In the rows, zero is written as 128.
Known rows, with every way that one mark hangs from another:
{J849 J131 J468 {J662 J888}}: [102 142  85  91 153 141 126 146  96 122 108 120 111 117 168 131 145  98
  50 140 130 127  96  96 107 130 177 149 119 174 120  94 120 123 100 165
 101  86 133 115  95 146 145 111  92 143 110 125 117 149  99 131 216 136
  98 152  96 123 140  70 117 115 142  86 100 156 139 117 118 129 110 116
 104 101 125 116]
{J849 {J131 {J565 J169}} {J468 {J888 J55}} J662}: [ 94 189  67  87 131 126 111 207  65 137 130 114 110 125 129 130 135 108
  19 134 141 104  74 123 148 147 184 117 116 184 153 106 119 150 106 164
 125  84 142 130 117 129 162  93 120 150 122 125  97 189 134 129 197 107
  80 174  82 106  99  65  97 165 168 107 112 132 154 106 127  95 107 110
  79 100 141 112]
{J169 {J888 J662}}: [112 118  85 162 138 113 114 164 112 117 169 160 128 129 127 134  83 122
  95 116 114 146 111 137 131 129 102 152 122 114 120 110 132  82 144 134
 175  89 104 109  92 126 120 148 151 138 110 134 134 144 113 101 161 120
 121 124 133 151 146 104 118 147 139 124 116 126 145 102 103 151 134 103
  97 113 116 105]
{J55 J888}: [120 133 109 128 116 124 131 157  94 127 148 149 155 136 116 133 118 125
  96 123 122 139 104 125 137 139 117 142 142 114 133 103 106 103 124 135
 133 109 127 125 116 129 133 127 181 146 133 122  87 138 120 115 157 133
 114 122 143 127  97 106 131 135 126 108 132 144 117 118 120 118 132 137
 111 119 119 129]
{J888 J662}: [118 119  98 136 128 111 112 131 112 135 149 152  98 135 131 132 105 121
 117 132 110 150 115 131 126 141 116 151 120 122 128  97 119 119 132 124
 179 113 115 113  98 140 131 159 151 130 118 122 148 128 123 119 142 123
 116 121 131 125 122 116 135 127 123 119 115 115 138 107 115 149 127  94
 115 114 126 112]
{J169 {J849 {J131 J565} J468} {J888 J55 J662}}: [120 155  55 157 162 120 132 178 107 141 143 128 157 131 112 110  62 124
  13 145 151 103 104 110 119 128 169 146  98 161 123  94 156 146 121 145
 150  64 115 112  41 145 143 115 124 137 111 137 135 194 114  89 194 140
  70 160 104 167 149 107 101 163 147  84 109 137 186  83  75 144 162 115
 100 145 121  92]
{J849 J468 J662}: [103 128 101 104 143 124  97 143 109 108 124 129  97 116 127 133 116 106
  91 132 119 130 128 121 119 135 142 148 126 167 117 119 125 138 119 142
  96 106 117 114 105 125 150 144 105 144 113 103 148 148 120 129 176 139
 108 131 110 140 124  93 119 112 147 105 134 130 142 128 127 108 116 101
 108 115 134 114]
{J131 {J565 {J169 J888} J662}}: [ 91 150 100 126 132 113 128 244  80 129 153 176 137 131 114 160  53 136
  68 125 109 131 111 167 122 133  98 141 120 125 117 120 145  91 120 143
  98  97 136 113 137 108 135 122 146 143 129 141 103 153 133  91 141 123
 118 122 115  95 149 119 119 164 160 157 147  98 140 109 111 118 111  86
  72 120 110 123]
{J131 {J565 {J662 J888}}}: [123 141 119 103 136 134 148 205  60 144 121 158 112 123 144 160  78 132
  78 143 105 132  99 150 106 146 120 146 121 111 110  94 125 105 104 133
  93  80 156 108 117 136 146 126 131 128 134 149 101 140 119 118 131 135
 107 109 101  88 156 134 146 135 138 102 142 124 106 116 121 136 112  85
 111 108 106 139]
{J849 J131 {J468 {J888 J55}} J662}: [100 159  75 111 134 122 110 169  91 124 126 117 106 121 132 122 159  88
  38 125 141 118  89  96 134 134 194 126 112 184 146 114  97 137 119 153
 137  89 139 125  90 135 140 115 132 157 111 125 124 174 115 127 211 125
 105 164  89 117  95  60 107 149 156  74 106 145 122 122 132 112 120 124
 102 102 144 111]
{J849 J131 J468 J662}: [ 97 138  82  89 144 130 111 137 116 114 117 124  99 111 145 124 130  96
  67 138 125 120 118 107 110 129 168 134 118 179 119 106 122 126 115 151
 101  95 131 120 107 133 142 127  78 154 109 101 132 148 111 131 205 140
 100 146 103 123 118  70 113 129 141 104 104 147 155 119 111 102 112 124
 106 118 134 107]
{J849 {J131 {J565 J169}} J468 {J662 {J888 J55}}}: [ 91 175 106  83 148 132 114 186  47 150 113 120 118 142 147 142 135 123
  18 144 138 109  82 111 121 150 186 129 119 195 146 103 137 136  94 153
 110  84 148 123  97 142 178  80 107 150 136 130  96 177 119 126 188 116
  63 159  88 109 132  69 108 142 157  91 109 140 156 111 110 117 110  95
  72  95 131  97]
{J849 {J131 J565} J468 J662}: [109 155  88  77 138 131 118 141 107 130 118 114  98 110 135 133  92 104
  44 148 119 103 110 129 104 133 158 126 115 169 109  92 129 147 104 156
 100  85 144 118 104 132 154 127  62 139 112 101 119 160 117 143 184 138
  87 147  90 124 125  86 107 156 150 113 112 140 170 121 113  96 116 120
 104 126 139 119]
{J565 J131 J169}: [ 88 163 109 110 129 111 112 171  92 144 142 165 129 135 140 121 154 149
 122 133 121 147 109 143 151 159 134 134 141 148 141 152 129 109 104 129
 143 135 114 147 119 133 122 108 145 140 123 120 101 105 137 133 154  93
 113 151 132 112 100 113 120 139 141 128 108 116 135 105 122 131  93 110
  78 127 125 112]
{J849 {J131 J565} J468}: [131 178  70  84 140 135 127 138 110 139 109 125 139 114 150 122 105 124
  68 160 128 101 112 131 125 139 169 123 109 153 106  92 131 146 111 146
 115  92 134 120 107 125 135 128  96 136 114 122  90 155 121 124 178 136
  82 152  92 138 111 108 114 148 138  94 125 154 170 112 106 103 122 144
 106 137 124 125]
{J131 {J565 {J169 J849} J662}}: [103 158  77 102 145 107 130 225  93 149 115 147 116 138 117 143  72 137
  70 151 117 132 116 159 108 147 116 147 122 123 121 120 150 138  91 141
  71 123 106 116 131 140 143 126 129 126 140 141 121 142 147 102 129 131
 108 126 120  86 155 130 141 145 130 147 144  85 141 106 100 118 113  74
 100 137 113 118]
{J565 {J169 J849}}: [ 96 162  70 123 138 114 117 164 113 133 113 153 127 154 123 122 141 129
  95 142 140 145 112 137 132 148 136 154 137 148 144 132 143 148  98 134
  95 166  79 123 119 139 138 118 143 134 136 131 124 126 141  98 147 121
 111 152 137 124 128 126 124 122 114 135 134 109 140 101 104 118 117 101
  96 128 121 101]
{J662 {J888 J468}}: [119 147 107 140 145 128 136 155 107 147 133 154 145 137 156 146 135 117
 112 152 138 146 104 110 116 153 155 161 125 141 151  86 137 120  96 128
 142 102 108 112  74 135 154 132 186 137 131 148  92 135 106 136 167 120
 122 143 116 144 120 107 131  91 133  59 133 135  98 125 129 153 117 120
  94 113 119 118]
{J849 {J131 {J565 {J169 J888}}} J468}: [106 193  57 107 142 133 129 197  90 129 141 147 171 133 142 131  92 124
  51 142 137 110 101 134 134 130 155 120 116 163 119 100 156 118 115 163
 105  95 129 126 114 109 127  98 111 152 124 132  64 165 121  95 200 120
  90 162 103 145 131  93  92 162 163 126 122 153 182 108  89  91 121 141
  65 124 118 106]
{J849 {J131 J565} {J662 {J888 J55 J468}}}: [106 163 128 119 141 126 114 150  82 165 134 118 109 130 133 147 104 116
  21 150 136 109  83 111  91 162 184 146 117 172 156  69 127 124  86 143
 152  63 147 116  73 141 177 104 133 152 137 128 113 181 105 157 178 112
  87 160  96 102 109  82 114 133 146  47 107 131 118 123 133 135 125  90
  81 112 133 105]

Rows:
[ 96 167  99 109 159 122 120 202  59 148 101 116 133 147 120 140 106 134
  19 145 143 119  90 121 121 149 168 164 129 187 149 118 158 168  84 146
  74  98 106 119  82 157 180  81 136 141 140 143 128 184 131 113 175 121
  75 152 100 119 156 108 113 119 150 102 144 123 152 108 106 125 128  71
  86  94 117  92]
{J131 {J565 {J169 {J849 J468 {J662 {J888 J55}}}}}}
[ 72 150  94 156 165  89 118 249  86 137 128 162 169 136 113 118 108 149
  57 128 151 129 131 103 128 139 149 156 123 175 132 160 153 116 100 131
  88  91 106 138  64 137 115  86 174 147 127 152 118 166 134  86 207 126
 103 151 110 125 152  93 116 134 173 105 124 105 147  84  93 146 119  96
  85 145 119  95]
{J565 J131 {J169 {J849 J468} {J888 J55}} J662}
[110 145 129 154 147 124 118 160  90 163 132 154 148 152 143 140 141 126
  87 147 144 131 105  93 109 164 166 166 120 148 164  91 128 118 107 116
 162  98 115 117  53 126 165 113 212 150 147 155  88 158 112 125 177 115
 106 147 114 139 100 110 130 100 137  38 133 134  91 121 134 153 133 110
  93 111 119  99]
{J662 {J888 J55 J468}}
[ 68 155  87 146 157  94  95 200  94 131 138 139 162 140  98 117 115 141
  33 113 149 125 119 102 146 137 158 155 133 198 146 161 159 121 102 139
  98  99  90 146  68 141 134  78 138 156 115 124 148 176 134 120 202 119
  94 174 118 139 134  86  97 140 175  99 120 116 165  99  99 130 123  90
  72 123 135  76]
{J565 J131 {J169 {J849 J468 J662} {J888 J55}}}
[ 67 165 119 144 163  94 113 178  91 167 138 136 133 147 125 132 151 140
  49 142 155 148  90 103 107 166 174 175 140 190 181 136 153 127  68 135
 122 103  88 139  49 163 167  75 184 146 137 149 140 157 133 148 179  92
 105 177 122 118 130  84 130 102 150  58 104 106 116 103 123 170 109  74
  71 117 137  82]
{J565 J131 {J169 {J849 {J662 {J888 J55 J468}}}}}
[130 184  64 118 138 123 124 180  76 150 146 119 125 120 133 123 103 109
  51 145 141 114  85 113 142 138 170 123  93 146 137  81 109 152 132 146
 186  55 147 120  68 145 145 116 141 134 114 151 109 185 116 125 197 116
  87 157  85 138 104  94 113 164 146  77 101 145 160 104 115 146 136 130
 106 112 131 118]
{J849 {J131 J565} {J468 {J888 J55 J662}}}
[ 95 165  56 113 157 111 114 208 100 111 137 126 148 131 102 138  60 122
  33 136 137 125 115 145 125 122 129 152 131 165 118 123 179 150 102 154
  58 108  92 111 109 126 155 111 100 143 113 129 140 176 134 105 173 134
  97 154 112 145 172 109  99 146 162 142 153 117 184 107  93 103 126  91
  73 116 129  99]
{J131 {J565 {J169 {J849 J468 J662} J888}}}
[ 96 146  98 115 144 132 121 143 113 141 134 135 109 127 156 143 136 100
  57 145 132 135  89 103  81 145 176 148 125 169 150  75 122 110  85 155
 129  81 120 113  87 148 153 117 134 150 128 130 126 146  99 151 193 116
 120 158 110 114 124  67 132 112 133  60  91 134 107 119 132 144 108 107
  89 115 133 108]
{J849 J131 {J662 {J888 J468}}}
[126 171  58 105 138 132 138 136 124 146 108 128 136 119 126 117 100 128
  44 157 127 117 103 140 101 149 163 135 117 140 117  94 149 140  91 147
 109 122 115 117 108 146 133 126  89 131 121 123 123 148 124 120 150 136
  89 164 119 126 128 141 120 163 115 107 118 131 154  96  96 109 135 124
 116 150 125 113]
{J169 {J849 {J131 J565}}}
[ 63 162  98 173 153  77  93 199 109 153 160 148 156 142  92 126 105 142
  40 125 152 136 110 115 115 154 157 157 136 189 171 147 165 112  91 136
 135  97  73 136  55 134 150  88 173 160 130 123 151 171 130 130 183 102
 121 179 128 129 122  80 107 136 171  88 121  94 138  97 117 148 122  77
  58 135 141  74]
{J565 J131 {J169 {J849 J662} {J888 J55 J468}}}
[ 74 145  81 146 151  95 137 237 102 135 143 176 152 128 115 129  94 145
  72 125 125 151 117 140 118 133 120 155 134 142 115 158 155  83  92 137
  77 114 105 133 106 137 110 101 146 140 123 138 125 134 137  99 173 120
 122 146 133 107 158 104 135 148 159 133 119  95 139  85  93 140 107  96
  88 142 117 103]
{J565 J131 {J169 J849 J888} J662}
[112 153 104  82 120 131 110 144 107 130 128 126  91 111 125 137  98 112
  41 141 107 110  98 145  98 146 149 121 123 152 122  96 122 125 107 147
 131 100 141 119 132 126 145 130  61 144 118  85 141 150 121 151 146 127
  96 148 108  90 116  98 112 173 134 122 105 124 147 123 124 106 113 102
 103 124 139 116]
{J849 {J131 J565} J662}
[109 136 120 167 137  95  95 136 119 162 166 156 107 149 118 133 106 121
 109 142 137 138 114 109 120 155 143 161 102 145 161  90 124 132 136 114
 212  96 103 113  39 135 167 148 202 140 137 140 137 161 122 130 161 109
 110 132 122 136  89 102 130 109 133  66 115 108 118 107 131 174 136  89
  93 125 129  95]
{J888 J55 J468 J662}
[108 133  86 174 144 110 118 175 122 130 130 153 162 152  93 117 108 134
  44 128 142 123 112 114 128 150 151 159 130 138 149 122 146 110 121 114
 140 121  92 113  79 120 134 112 166 152 127 137 132 170 126  77 175 134
  96 150 131 142 120 135 116 148 147  93 137 123 128 100 104 122 156 102
 104 122 117  80]
{J169 J849 {J888 J55}}
[ 95 176  78 181 152  88 116 206 104 171 174 146 156 159  92 141  54 138
  52 144 154 130  99 135 116 146 131 168 110 151 167  98 173 139 111 129
 173  88  78 118  52 142 170 118 195 143 145 153 132 193 132 102 153 105
  96 155 129 151 137 113 108 144 151  99 131  96 160  91  90 166 148  84
  66 129 120  82]
{J131 {J565 {J169 J849 {J888 J55 J468 J662}}}}
[119 161  58 141 142 119 114 166  89 139 142 132 114 125 141 114 145  97
  68 137 144 127  87  88 151 138 177 129  91 156 145  97 102 139 133 147
 189  65 133 122  68 153 132 122 163 143 109 145 107 170 118 108 210 117
  95 155  96 146  97  77 117 148 140  78  88 146 140  93 113 152 130 133
 109 114 138 109]
{J849 J131 {J468 {J888 J55 J662}}}
[122 161  88  90 146 132 138 187  99 137 113 136 106 106 151 139  72 113
  70 158 118 107 120 131  95 130 147 127 101 145  96  93 119 128 106 154
  86  73 156 116 110 131 131 134  97 131 122 127  90 155 120 117 179 145
  95 131  85 106 134 101 129 149 147 106 124 135 150 110 105 113 114 127
 114 148 120 144]
{J849 {J131 {J565 J662}} J468}
[ 85 154  58 115 158 123 152 218  84 142 100 160 124 147 159 132 145 120
  60 149 129 152  88 120 101 141 162 153 116 148 137 109 139 113  80 161
  81 126 119 120 120 161 133  98 121 133 141 160 107 127 127  89 181 125
 107 147 121  84 173  90 150 124 116 112 104 116 125  82  93 144 105 101
  97 122 105 118]
{J565 {J169 {J849 J131}} {J662 J888}}
[ 81 147 120 111 134 106 119 213  85 143 136 175 117 129 141 135 123 150
 122 125 109 149 127 140 129 152 119 137 136 144 121 150 123  94 104 134
 116 116 127 142 119 133 118 121 137 135 127 133 114 108 141 126 154 107
 123 129 122  76 113 100 148 135 144 133 111  95 121 101 126 132  86  93
  83 137 124 124]
{J565 J131 J169 J662}
[101 160  80 168 145  95 112 206  88 153 158 153 148 159  93 131  68 145
  38 128 139 132  93 145 136 145 128 153 116 142 150 111 161 129 124 130
 159 105  88 119  82 137 153 109 165 148 134 145 138 179 142  85 142 112
  88 144 130 128 147 125 111 166 146 129 125 103 163  79  88 149 150  80
  74 112 118  79]
{J131 {J565 {J169 J849 {J888 J55 J662}}}}
[ 95 163  87 141 161 100 131 252  80 139 126 152 161 142  99 137  54 133
  32 135 143 114 119 128 122 131 138 157 110 158 122 129 166 133 110 136
  79  86 112 119  81 123 148 102 163 143 139 156 108 190 136  75 176 138
  87 141 104 120 157 118 114 143 167 119 161 109 163  96  86 119 134  92
  86 136 111 105]
{J131 {J565 {J169 {J849 J468} {J888 J55}} J662}}
[ 71 159  38 122 163 116 118 186 119 109 124 135 146 133 121 121 119 104
  21 125 148 127 108 109 119 122 166 141 120 189 135 130 154 127 103 173
  65 115  89 118 100 142 134 104  91 154 116 122 135 161 126  93 221 131
 102 163 119 141 161  61  97 139 154 128 105 133 176  98  83 112 117 120
  76 125 128  86]
{J565 {J169 {J849 J131 J468 J662} J888}}
